Every row comes from one small tree of marks. The marks that hang from a mark follow it in brackets, in alphabetical order. Every link used is in the known rows. Which tree was each row made from?
Known rows
mivur(fubuta kenir): [  9   0 -16  -9   8   7 -15   0 -39 -21  36  -1  -4   1  -6  -7 -11   5
 -10   8   4  -6  28 -20  31  15  15  10   5  -6   2  -8  15  -2  -5  11
  19  -4 -30 -58  22 -18 -14 -17 -18  18   2  20  -1 -10  16 -13  16  -4
   9 -13 -30 -17 -15 -21  13   3  -6   7  14   3]
fubuta(mikog): [ 12  -5 -11  -7  -5   9 -13 -18 -11   5  10   7   8  -5   7 -10  -1  -2
  17  -2   2 -25  18   3  -3  12  19  -3  -6 -11  14  -4  10 -24   3 -14
  13   5 -22  -3   2  -2   1  -8 -16  11  12  10   9  17  16   4 -10  -5
   8  -7 -23   7   1 -13   3   4  -3   4  12   2]
nabus(tagami): [  7  -4 -13   8   5   1 -18 -17 -18  15  38  -4   7 -15  16  -4   2  -3
   9  12  11 -17  28  -5  21  18   7   6   1 -19  22  -5  14 -14  24  -6
  27  21 -42 -27   9   3 -10  -2 -10  12   6  13   7  -1  25   4 -21  10
  -6  -3 -27   5  16   2  -2   8 -11  -2   1  -5]
mivur(fubuta(gegeson) kenir): [  5   8 -11  -9   3   7  -7  -2 -34 -20  32  -1  -1   2  -6  -2  -9   0
 -24  17   2 -12  25 -21  33  16   4  13  25   6   4  -2  12  -4  -7   7
  22   1 -24 -47  15  -8 -10 -10 -13   7   2  23  -1 -10   7   0  22   3
  -9 -14 -25 -16 -13 -20  16   5  -4   0  16   3]
mikog(nabus(tagami(tomip))): [ -1  -7 -18  20  18   8 -16 -26 -26  12  35  -7   9  -8  20   2  10  -6
  22  -2   8 -22  15 -16   7  -3   6   6  -1  -3  29  -3  -4 -21  -4 -16
  22   7 -33 -26   9   8  -8  -8   2  11  14  14   9   7  23   2  -6   6
 -10 -18 -19  11  37   6  -4  10 -12 -14   7 -14]
fubuta(pokopag(gomi)): [  3  -3   6  -8  -7   4  -6  -8  -9  11   4  -4   5  10  10 -16   0  -5
   0  15   2   5  12   3  25   9  10 -17  -3  13  -3   1 -28 -21  24   1
  15  20 -13  -2  10 -21 -16  17 -19   3  -6   5  12   9   7  11   3  15
   8  -3 -13   0   0  -4 -14   4 -11 -13  19   0]
fubuta(gegeson mivur(kenir) pokopag): [  8   3  -1   2  -2  15  -9  -3 -20  -1   5  -2  -4  -5  10   7  -6 -17
 -21   8   1  -7  -2  -7  19  16 -11   7  25  33  -5   1  14 -10 -19  -3
  20  -4   8   4  -3   1  -4  -2   8 -17   0  17   7  -9  -8  20  -1  19
 -14 -14 -19  -2  -7  16  10  -7 -14 -17  26   5]
mivur(kenir): [  6   0  -3  -8  -6   0 -19   2 -27 -11  34   2   1   2  12  -1  -9  -2
   6  10   5 -11  28 -15  24  14  10   0   1 -12   1 -15  14  -8   6  -6
  20   8 -31 -40   9 -22 -10 -13 -12  14   7  16   2  -1  31 -10  -1  -2
  12 -10 -29  -6  -3  -5   2   1 -10   2  16   0]
mivur(fubuta): [ 11   1 -16   0  11   9 -13 -14 -25 -10  25  -6  -1  -6  -5 -15  -3   4
  -1  12  10 -14  35 -15  28  10  22   3  -1   3   9 -10   0  -9   5   8
  23   9 -28 -40  14  -6 -14 -14 -27  23   3  17   2   3  16  -1   1  -5
  -2  -4 -30  -6  -5 -24   6  11  -2   5   2  -2]
fubuta(gegeson mikog(nabus) mivur pokopag(gomi)): [ -6   3   0  -4  -4  20  10 -13   2  15 -28 -12   8   0  13   4   6 -11
 -21  -6 -10 -13 -30  12 -21   5  -3  -3  25  47   7  26 -16 -25 -20 -22
  -3 -14  20  47  -7  21   6   7  11 -30   7   7  21   8 -26  31  11  23
  -7 -30  13  13  -1   3  -1   1 -10 -29  39   9]
mivur(fubuta(pokopag) kenir): [ 11 -10 -10  -8  12  10 -16  -3 -38 -13  25   4  -5   0 -10 -10  -5  -1
 -17  11  -3   5  14 -16  33  18  15   3   2  10   0  -4   3  -9  -8  20
  16  -7 -14 -44  31 -21 -11  -9 -11   9   0  15  -3 -10   4  -3  20  -2
   6 -15 -28 -16 -16 -14  16  -3  -9  10  21   7]
mikog(nabus(tagami)): [ -1  -6  -7   3  12   2 -12 -16 -13  10  30 -16   2 -18  18   3   7   2
   5   8   6 -21  17 -11   4   3  12   7   4  -2  28  -7  -2 -20   9 -14
  18   9 -42 -19  10  10  -9 -11  -7   7  17  19  10   4  22   6 -14   3
  -9 -15 -21  10  29  -4  -9  14 -14 -13   4  -9]
mivur(fubuta(mikog) kenir): [  9  -4 -17 -15   6  12 -12  -8 -37 -16  23   9   3  -1  -7  -7  -9   2
  -5  -1  -4 -13  11 -10   5  21  17  10   2  -8   6   5  20  -6 -11   5
   7 -19 -20 -44  24  -9  -3 -16 -14  10   6  13   1  -7   7 -13  21 -11
  15 -19 -24 -14 -23 -25  27  -2  -2  16  22  13]
tomip(tagami): [ 12  18  -2  11 -14  -2  -9  -5 -16   4  30  -3   0 -21  20   3   4   4
  24   1  12 -26  27 -12  17   6   8  -9  -2 -22  10 -19  15 -28  12  -2
  20  25 -25 -17  -8  -5 -23 -16 -25  16  -7  21  11  15  30  16   3  -4
  -1  -3 -24   1   8  -1 -19   5  -3 -11   7  -5]
gegeson(fubuta): [ 12   2  -9  10   0  14 -22 -17 -16 -11  28   0   1 -10  -6  -5  -8   9
  16   3   9 -24  36  -4  16   9  28  -9  15  -9  22 -17   4  -7  12 -20
  38  23 -32 -37  11   1 -18  -4 -20  23   7  24   7  16  15  -8  11   2
  -7  -6 -33  -1   3 -18 -21 -15  -8  -2 -10  -2]
nabus(mikog tagami(tomip)): [ 11 -10 -25  21  12  13 -27 -27 -28  18  48  23  14   0  27 -17  -1 -27
  30  -8  11 -23  26  -2  30  10   2   2  -9 -21  21   9  22 -14  13   5
  26  18 -26 -44  25  16 -11  19  12  11   5   4  10  -7  18  -1 -21  11
 -16   6 -30   0  31  15   8   2 -23  -4   1  -4]
gegeson(fubuta(mikog(nabus) mivur(kenir) pokopag)): [  7  -8  -8   8  11  30 -13 -13 -23  -7   2   6  -1 -17 -11   9  -8   3
  -1 -23 -12 -14 -22   2 -26   9  21  -3  24  22  17   5  17  -7 -31 -26
  10 -23  10  -3  18  18  -2 -14  11  -8  12  19  10   5 -19  -3  30   9
   8 -33 -12   2  -6  -3  -5 -30 -18  -5  19  15]
fubuta(mikog mivur(kenir)): [ 12  -3 -15  -5  -4  18 -16  -3 -24  -5  14   8   3 -12   7   0 -11 -11
   9 -16  -1 -17  -5  -1 -11  19   5  10   5  -4   0   5  38  -7 -20 -16
   9 -16  -8  -4  -3   3   1 -21   1  -3  11  10  10   0   8   0 -10   8
  15 -16 -20   2 -15   5  14 -10 -10   4  27  14]
fubuta(pokopag): [ 11 -10   0  -5   4  10 -15 -16 -13   8   9  -2  -2  -4   8  -8   0  -9
   5  14   1  -6  17  -4  25   9  16  -8  -4  12   7 -11 -12 -24   7   4
  23  15 -15  -5   8 -17 -11   2 -19   6   2  10   6  15  11  12  -6   6
  -4  -3 -26   4   9  -2  -6   2  -9  -2   8  -3]
fubuta(mivur): [ 16   6 -11   9   2  14 -15  -9 -13   1  23 -10  -1 -15   8  -7  -7  -9
  11  -3  13 -21  23  -9   9  10   8   4   4  12   0 -11  15  -8  -3 -11
  29   9 -17  -7 -14   7 -11 -17 -12  10   6  16  12   9  17  10 -24  10
  -4  -2 -27   9   4   4  -2   3 -13  -9   6  -7]

Which tree is each row?
[ -1   5   6  -5 -13   5   3 -11  -4  11  -2  -6   7  15  13  -8   2  -9
 -20  26   2  -3   8   3  30   9  -3 -13  16  25   0   6 -26 -25  16   0
  15  27  -6  12   2 -10 -11  21 -14  -7  -6  11  12   7  -5  23   9  24
 -11  -6  -7   3   2  -3 -12   5  -8 -23  22   0]	fubuta(gegeson pokopag(gomi))
[  2  -1  -4   2   5  28   7 -23  -3  11 -19  -9   0 -10   9   8   5 -13
 -13  -7  -8 -21 -21   3 -25   5   1   2  23  47  12  11   0 -30 -34 -20
   5 -20  21  44  -5  26  10  -9  14 -26  13  13  14  12 -24  34   0  16
 -18 -25  -2  16   7   6  10   1  -7 -18  27  10]	fubuta(gegeson mikog(nabus) mivur pokopag)
[  8  -7  -3 -11  -3  16  -2 -25  -6  14 -12   9   6   0   4   0   5 -11
  -8  12  -6 -19   0   7   4  13   4  -5  12  20  14   6  -8 -33  -7  -7
  10   3   5  25   2  -2   4   8  -6 -14   5   9   6  14 -10  25   4   8
 -12 -11 -11   5   1  -4   7   4   0  -4  21  11]	fubuta(gegeson mikog pokopag)
[  9   0  -6  -5  -1  24  -5 -11 -17   5  -6   9   4  -6   8   7  -5 -17
 -16  -5  -9 -13 -22   4  -5  21  -8   6  25  27   0  16  24 -18 -27  -9
   9 -19  19  20  -2   9   8  -3  12 -24   6  11   9  -3 -21  19   4  17
  -5 -21  -8   3 -14  15  18 -10  -9  -9  36  16]	fubuta(gegeson mikog mivur(kenir) pokopag)
[  9   4 -15  -7   5  17  -1 -25 -18  -5   7   4   7  -1  -8  -7  -2   3
 -12   7   1 -25  15  -6   7  14  12  11  18  10  15   7   2 -19 -12   0
  15  -2 -14 -14   8   9   2  -7 -15   4   7  16   1   7  -7  12  10  -4
 -14 -10 -15  -5 -10 -28  19  11   3   2  11   8]	mivur(fubuta(gegeson mikog))
[  7   2  -2   8  -2  21 -17  -1 -26  -6  16   5   2  -3  -7  -6 -12  -4
  -4  -6  -1   0  -2   6  11  19   8 -10  24  14   1   6   7   6   5 -15
  25   3  -2 -20  15   2 -19   7   2   0  -6  16  14  -5 -12  -6  26  26
  11 -20 -14 -10 -15   2 -18 -30 -21 -14  19   9]	gegeson(fubuta(mivur(kenir) pokopag(gomi)))
[-10  -1   7 -14  -6  13  13 -20   1  15 -21 -10  14  13  15   3   7  -5
 -17   8 -12 -10 -21   9 -13   0   5  -9  17  32  11  19 -35 -35  -4 -16
  -6  -3   1  32   7   4   3  13  -1 -21   7   9  16  13 -19  24  22  17
  -3 -27   9  10   5 -10  -9   8  -5 -26  32   8]	fubuta(gegeson mikog(nabus) pokopag(gomi))
[  4  -1  -6  -7   8   9  -7  -5 -34 -14  17   1  -2   6  -4  -5  -4  -3
 -32  22  -4   0  12 -16  32  20   3   9  21  21   3   0   4 -10 -12  16
  19  -4  -6 -32  24 -15  -8  -3  -5  -3  -3  20  -2 -11  -8   7  29   2
 -11 -18 -21 -16 -14 -13  18   2  -5   1  23  10]	mivur(fubuta(gegeson pokopag) kenir)
[  5 -13  -4   4  12  21  -8 -28 -11   3  -6   6   3 -11  -8   2   1   7
   8 -10  -9 -19  -5   7 -22   2  30 -10  12  14  30  -1 -12 -23 -13 -21
  15  -6  -5  -1  22  11  -5   0  -3   3  14  20   9  22  -8   4  28  -2
   1 -25 -17   6   7 -17 -19 -20 -11  -1   4   9]	gegeson(fubuta(mikog(nabus) pokopag))
[ -2  -8  -2  -8  -5  17   1   3 -16   4 -13   0   5   1  11   1   0  -9
 -11 -15 -13   5 -36   9 -22   9   3  -4  10  28  -4  20   0 -13 -18 -15
 -11 -28  10  19   9   5   1  -1  12 -20   8   1  17  -5 -14   6  14  19
  23 -34   5   7 -12   4   3  -8 -18 -15  45  14]	fubuta(mikog(nabus) mivur(kenir) pokopag(gomi))
[ -3 -20  -7  -4  14  12  -7 -27 -12  23  -1   1   7 -17  14   4  11  -7
   2  -1 -11 -11 -14   6 -19  10  14   3  -5   8  29  10 -10 -33  -8  -6
   2 -14 -13  13  21   8   6  -4   3 -11  17   9  10   6  -3  14  -5   5
  -1 -23 -11  11  18   1   1   3 -11  -3  17   7]	fubuta(mikog(nabus(tagami)) pokopag)
[  7  -6 -11  -9  12  21   1 -28 -19   2  -4   6   5  -2  -7 -12   2  -3
 -21  10  -5 -15   1   0  12  14  12   4  13  24  14  11  -6 -26 -15  10
  11  -7   3  -2  16   4   2   1  -9  -7   3  12   3   8 -20  20  16   2
 -16 -15 -15  -4 -10 -18  20   6   3   2  18  12]	mivur(fubuta(gegeson mikog pokopag))
[ 12 -12  -8  -3   2  19 -15  -8 -23   6   2  13   1  -8   7  -1  -5 -14
  -1 -12  -8  -6 -16   8  -7  22   4   3   4  15  -2  10  24 -13 -24  -2
   8 -22  10  10   7   1   2 -10   9 -13   5   6   9  -2  -8   8  -3  11
  14 -20 -15   1 -14  13  19 -16 -14   4  34  17]	fubuta(mikog mivur(kenir) pokopag)
[ 12 -12  -7   3   7  21 -15 -29 -14   3  -4  13   7 -10 -10  -7  -5   4
  13  -6  -4 -17   5  13  -6  16  30 -14  10   1  24  -1   0 -18   0 -15
  23   2  -7  -7  21   2  -6   3 -10   7   5  14   9  18 -10   0  19   5
   3 -13 -19   1  -2 -11  -8 -22  -6   6   4  11]	gegeson(fubuta(mikog pokopag))
[  4  -2  -5   8   5  29  -3 -18  -7   7 -12  -2   8 -11  -9  -5  -3   2
   3 -22  -8 -10 -21  15 -27   3  23 -11  23  26  15  16  -7  -9 -11 -28
   9 -11  10  14  10  23  -6   5   6  -9   8  14  18   9 -25   6  24  21
   8 -29  -1   9  -1  -9 -17 -24 -17 -16  18  11]	gegeson(fubuta(mikog(nabus) mivur pokopag(gomi)))
[  7   0   3   6  -2  13 -13 -15 -12   2   8   2   6   4  -7 -13  -5   5
   3   8   1  -5  12   8  18  10  19 -20  13   7  11  -1 -19  -7  20 -11
  28  22 -16 -21  18  -9 -21  19 -17  12  -4  15  13  13  -5  -1  26  15
   2  -9 -16  -5  -1 -12 -29 -18 -14 -11   5   2]	gegeson(fubuta(pokopag(gomi)))
[  8  -6  -5  -6  -4  23  -5 -12  -7  18 -16   3  10  -2  10 -15   0 -15
   2  -7  -4  -4 -20  20  -9  16   6  -8   3  23  -1  22  -1 -16  -1  -8
   6  -6  12  30  -1   5  -1   7  -1 -12  -2   0  20   7 -15  16  -6  25
  15 -12   1  10 -11   8   2 -10 -10 -11  30  13]	fubuta(mikog mivur pokopag(gomi))
[ 15  -7 -11   7   7  28 -19 -15 -25  -3   4  18   2 -15 -13   0 -11  -4
   7 -21  -7 -16 -12   7 -11  22  18  -3  21  10  11   5  29  -2 -20 -18
  22 -17   7 -10  15   9  -3  -6   6  -4   5  14   9   3 -18  -1  22  11
   6 -22 -19  -4 -16   1   1 -34 -15   2  18  17]	gegeson(fubuta(mikog mivur(kenir) pokopag))
[ 10   4  -2  10   0  18  -4 -18  -8   9   1  -9  -2 -11   3  -1   0 -15
 -13  10   4 -16   4  -4  19  11  -4   0  25  40   3  -2  -1 -18 -15  -4
  27   6   8  22 -11  11  -3  -1   0 -13  -1  19  11   8 -10  30 -14  21
 -25  -6 -17   9   2  14   3   1  -9 -19  17   1]	fubuta(gegeson mivur pokopag)
[ 11  -4  -2   1   3  15 -19   0 -26  -1  15  -1  -6 -11   6  -2  -7 -14
  -3  -2   0   1   1 -10  17  17   1   2   9  21  -4  -4  18  -8 -14   0
  19  -8   0  -5   5  -7  -8 -12   2  -7   2  13   8  -8   3   6  -4  15
   5 -12 -26   0  -7  17   7 -11 -17  -6  26   4]	fubuta(mivur(kenir) pokopag)
[ 11   4  -5  15   1  23 -11 -13 -11   5   8  -2   4  -5  -7 -11  -6   3
   3  -3   4  -6   2  10   8  12  15 -14  21  21   9   5  -2   0   9 -16
  32  13   1  -5   5   8 -19  10  -7   3  -4  16  17   4 -15   4  15  26
   2 -12 -11   1  -5   1 -22 -28 -18 -18  10   5]	gegeson(fubuta(mivur pokopag(gomi)))
[  7  -2  -6  -2  -4  24 -12  -7 -21   0   0  18   9  -4  -6  -8 -11  -1
   0 -16  -9  -5 -18  16 -11  20  12 -10  23  12   5  18  19   1  -6 -20
  11 -11   6  -5  19   5  -8   6   7  -7  -2  12  15  -1 -24  -4  30  23
  18 -25  -5  -6 -20  -1 -11 -35 -17  -7  26  18]	gegeson(fubuta(mikog mivur(kenir) pokopag(gomi)))
[  0   3   1  -9 -13  18   2  -2 -14   9 -12  11  14   9   7   0  -6 -16
 -20  -1 -11  -1 -30  15  -4  23 -15  -1  25  26  -8  30   6 -13 -12 -10
   1 -12  17  26   2   4   3  12  11 -28  -4   5  14  -6 -24  19  13  31
   6 -23   6   1 -23   8  11  -9  -9 -17  47  19]	fubuta(gegeson mikog mivur(kenir) pokopag(gomi))
[  9 -14 -12 -15  13  16 -13  -8 -37  -7  14  13   1   2  -6 -11  -4  -2
 -14   2 -10   0  -1  -4  11  25  18   5   1   5   5   8  10 -13 -17  15
   3 -21  -6 -31  32 -19  -1  -6  -7   2   1  10  -1  -7  -5  -4  24  -4
  12 -19 -21 -14 -22 -17  25  -7  -5  17  25  19]	mivur(fubuta(mikog pokopag) kenir)
[  7  10 -11  -5  -9  20  -7  -5 -18  -4   7   8   6  -5   8   8  -9 -11
  -7  -7  -3 -25  -6  -2  -8  20  -6  12  28  10   1  10  29  -9 -20 -20
  11 -15  -1   8 -11  15   8 -14   8 -14   6  15   8  -3  -4  12  -3  12
  -4 -19 -12   2 -16   3  17  -3  -6  -8  29  13]	fubuta(gegeson mikog mivur(kenir))
[ -2  -1 -19  -3  16  13   3 -26 -18   3  12  -8  12 -11  -2   3   7   2
 -18   5  -3 -26   2  -7  -6   8  11  18  20  12  30  16   3 -22 -13  -7
   7 -10 -24 -13  16  22   6  -7  -1  -3  17  19   7  -3 -10  13  11  -1
 -20 -26  -9   0   7 -22  13  14  -3  -4  12   7]	mivur(fubuta(gegeson mikog(nabus(tagami))))
